Each row was made from one walk, in order. Every step used is in the known rows, and no mark comes twice. Write each row's walk.
Known rows
U/F/J/M/H: [-0.625 -0.324  1.200 -0.288  0.886  0.558  4.912 -1.518  1.443 -0.039
 -2.273 -0.723  0.961  2.389  2.341  0.973  1.273 -0.464 -2.866  0.127]
U/F/J/M: [-1.568  1.149  1.386 -3.049 -0.257 -1.023  2.678 -0.842  2.653 -2.864
 -1.822 -0.496  0.754  3.572  0.544 -0.890  0.574 -0.053 -2.474 -1.396]
M/J/F/U/Y: [ 0.184  0.811  0.109 -2.451 -1.500  0.273  1.541 -4.555  1.835 -2.842
  0.066 -1.351  3.265 -3.083 -0.721 -1.536  3.321 -2.064 -1.959 -2.124]
F/U: [-2.087  2.595  0.302 -0.967 -1.639  1.224  1.338 -2.085  0.585 -0.548
 -0.500  1.367  1.725 -1.365  0.000  0.462  2.252 -1.496  0.128 -0.479]
H/Y: [ 1.545 -0.848  0.526  0.809  0.551 -0.990 -0.847  0.847  0.072  0.246
 -0.572  1.465 -1.227 -1.139 -0.154 -0.078 -0.802 -0.067 -0.288 -1.997]
Y/J: [-1.304 -1.007  0.608  0.382  1.279  1.802  1.494 -0.259 -1.373 -0.077
  1.083  0.085 -1.312 -1.706  0.392  0.678 -1.024 -0.749 -0.895 -0.112]
J/M/H/Y/U/F: [ 0.729 -0.974  0.621 -2.073  0.308  0.678 -0.138 -2.712  2.595 -1.008
 -0.024 -1.497 -0.490  0.431  0.470 -0.840  0.105 -1.616 -1.060 -0.693]
M/H/Y/U: [ 0.542 -1.335  0.553  1.755  2.957 -1.030  0.258 -1.955 -0.790  1.770
  0.641  0.019 -2.845 -1.561  0.650  0.905 -1.506 -1.251 -1.759  0.453]
F/J/M/H/Y/U: [-0.256 -0.841  1.081  1.221  3.242 -1.755  1.558 -2.098 -0.290  0.958
 -0.072  0.180 -2.791 -0.347  0.816  0.792 -1.482 -1.169 -2.891 -0.044]
J/F: [ 2.053 -0.275  0.205  0.389 -2.331 -1.892 -0.010 -2.127  1.898 -3.409
  2.312 -0.166 -0.485  0.731  0.804 -0.401  0.216 -0.180  0.748 -1.825]
U/F/J/M/H/Y: [ 1.172 -1.131  1.341  0.355  1.014 -0.432  2.526 -0.388  1.424  0.043
 -2.162  0.817 -0.404  0.624  1.436  0.422  0.235 -0.476 -2.205 -2.057]
J/M/H: [-0.025 -0.374  1.234 -0.031  1.026  0.002  3.698 -0.130 -0.229  1.444
 -2.105 -0.845  0.087  1.701  3.106  2.082  0.554  0.350 -2.447  1.616]
J/F/U/Y: [-0.034  0.848 -0.159 -3.263 -1.854 -0.341  0.843 -5.057  1.763 -2.500
  0.404 -0.540  3.400 -2.729 -0.542 -1.449  2.546 -1.770 -1.495 -1.745]
Q/F/J: [-1.948 -0.239 -0.173  1.514  1.923  0.604  2.934 -3.639  1.015 -3.164
 -0.988  1.805  1.270  1.174 -0.530 -1.639  0.382  0.978  0.267 -1.989]
F/Q: [-1.251  0.185 -1.088 -0.830  0.165  1.079  1.221 -3.405  1.437  0.324
 -0.612  2.581  2.476 -0.406 -0.790 -0.246 -0.288  1.110  1.170 -0.500]
Y/H: [-0.485 -1.258  0.868  2.369  0.726 -0.892  1.773  0.054 -1.983  1.179
  1.427  2.890 -0.377  0.082  2.818  1.091  0.026 -1.606 -0.604  2.566]
U/Y: [ 0.394 -0.848 -0.474 -2.754  0.384 -0.271 -0.087 -2.573  0.435 -0.475
 -0.371 -1.366  2.419 -2.134 -0.934 -1.562  0.837 -0.629 -1.956 -0.541]
M/J/F/Q: [ 0.529 -0.083 -0.544  0.594 -0.913  0.647  2.201 -4.165  2.830 -2.543
  0.552  1.255  1.949 -0.358 -0.475 -0.696  0.985  0.573  1.016 -2.298]

Which walk is each row?
[-0.632  2.404  0.477 -0.709 -3.272 -0.110  1.339 -3.561  1.917 -2.906
  1.112  1.241  1.405 -0.846  0.572  0.213  2.392 -1.597  0.647 -1.752] => J/F/U
[ 2.554 -0.359  0.777  2.030 -1.529 -0.653  1.436 -1.073  2.005 -4.065
  1.668 -1.913 -0.773  0.078  0.433 -0.623  1.841 -0.815 -0.199 -2.573] => M/J/F
[-1.299  0.540 -0.418 -3.191 -0.027  1.210  0.824 -5.441  0.668 -1.899
 -1.159  0.070  4.083 -2.998 -0.472 -1.652  2.292 -0.416 -0.696 -0.727] => Q/F/U/Y
[-0.881 -0.617  0.160  0.515  1.236  0.728  2.933 -3.879  2.973 -1.931
 -0.170  0.218  0.448  0.680 -1.083 -1.630  0.840 -2.229 -1.807 -2.723] => M/H/Y/U/F/J
[-0.816 -0.098 -1.272 -2.508 -1.068  2.518  0.812 -4.635  3.582 -1.082
 -0.556  1.700  3.638  0.086 -1.188 -1.433  0.642  0.342  1.744 -1.392] => U/F/Q
[-1.383 -0.595  1.336 -0.921  1.726  1.666  4.861 -2.841 -0.624  0.313
 -2.167 -0.471  1.159 -0.261  3.300  1.756  1.017  0.123 -2.679  1.319] => Q/F/U/Y/J/M/H
[-1.198 -0.580  0.686 -0.039  0.188 -0.464  2.391 -2.766 -1.382  0.609
  0.914  2.593  2.153 -2.090  2.153  0.264  1.720 -2.777 -1.916  1.975] => F/U/Y/H
[ 0.307 -0.960  1.034  0.843  2.977 -1.645  0.539 -1.551 -0.715  1.509
  0.052 -0.204 -3.029 -0.703  1.233  1.128 -1.683 -0.881 -2.398  0.694] => J/M/H/Y/U
[ 0.178  0.021 -0.922 -0.543 -1.474 -0.255  1.225 -4.906  2.776 -2.056
  1.008  2.445  2.142  0.130 -0.203 -0.532 -0.163  0.978  1.677 -1.769] => J/F/Q
[ 0.810 -0.938  0.033 -1.791 -0.058  0.853 -1.512 -2.781  2.653 -1.415
  0.857 -1.094 -0.447 -0.406 -0.765 -1.628 -0.042 -1.853  0.003 -1.300] => H/Y/U/F
[-1.234 -0.282  1.455 -1.125  1.243  1.213  4.845 -1.845 -0.547  1.069
 -1.874 -0.823  0.874 -0.339  2.985  2.034  1.078 -0.755 -3.521  1.206] => F/U/Y/J/M/H
[-1.258  1.920  0.748 -0.501 -2.661  0.822  2.061 -3.682  1.288 -2.948
  1.630  1.263  0.749 -1.697  0.752  0.562  1.899 -1.971  0.227 -1.792] => Y/J/F/U
[-1.338 -0.878  0.549  0.148  0.688 -0.040  2.376 -3.761 -1.498 -0.165
  0.634  2.912  2.471 -2.010  2.490 -0.046  1.610 -1.933 -1.080  2.049] => Q/F/U/Y/H
[-1.049  0.960 -0.239 -3.455 -0.749  0.579  0.855 -4.024  0.858 -0.837
 -0.738 -0.412  3.643 -3.109 -0.941 -1.240  2.430 -1.684 -1.885 -0.845] => F/U/Y
[-0.735  1.634  0.939 -0.235 -2.440  0.449  1.770 -3.399  1.290 -2.842
  1.447  1.784  0.323 -2.064  0.716  0.531  1.623 -1.988  0.105 -2.490] => H/Y/J/F/U
[-0.424 -1.138  0.950  1.403  3.753 -1.296  1.549 -3.096 -0.406  0.190
 -0.379  0.501 -2.512 -0.288  1.132  0.490 -1.566 -0.271 -2.068  0.054] => Q/F/J/M/H/Y/U
[-1.183 -0.161 -1.237 -2.367 -0.082  2.027  0.452 -5.672  3.260 -0.773
  0.161  1.299  2.547 -0.293 -1.264 -1.356 -0.059 -0.171  1.255 -0.739] => Y/U/F/Q
[-2.005 -0.335  0.414 -2.023  0.742  2.199  2.079 -3.080 -0.763 -0.677
  0.556 -0.195  1.216 -3.885 -0.262 -0.171  0.660 -1.925 -2.203 -0.735] => F/U/Y/J
[-2.092  0.883  1.336 -1.611  1.330 -1.362  2.975 -1.405  0.987 -2.979
 -2.257  0.601  0.399  3.357  1.297 -0.479 -0.221  1.782 -1.690 -0.648] => Q/F/J/M
[ 0.023 -2.151  1.078  1.849  2.196  1.738  2.368 -0.136 -1.489  1.089
  0.178  0.947 -1.965 -2.536  1.220  1.440 -1.162 -0.978 -1.630 -0.984] => M/H/Y/J
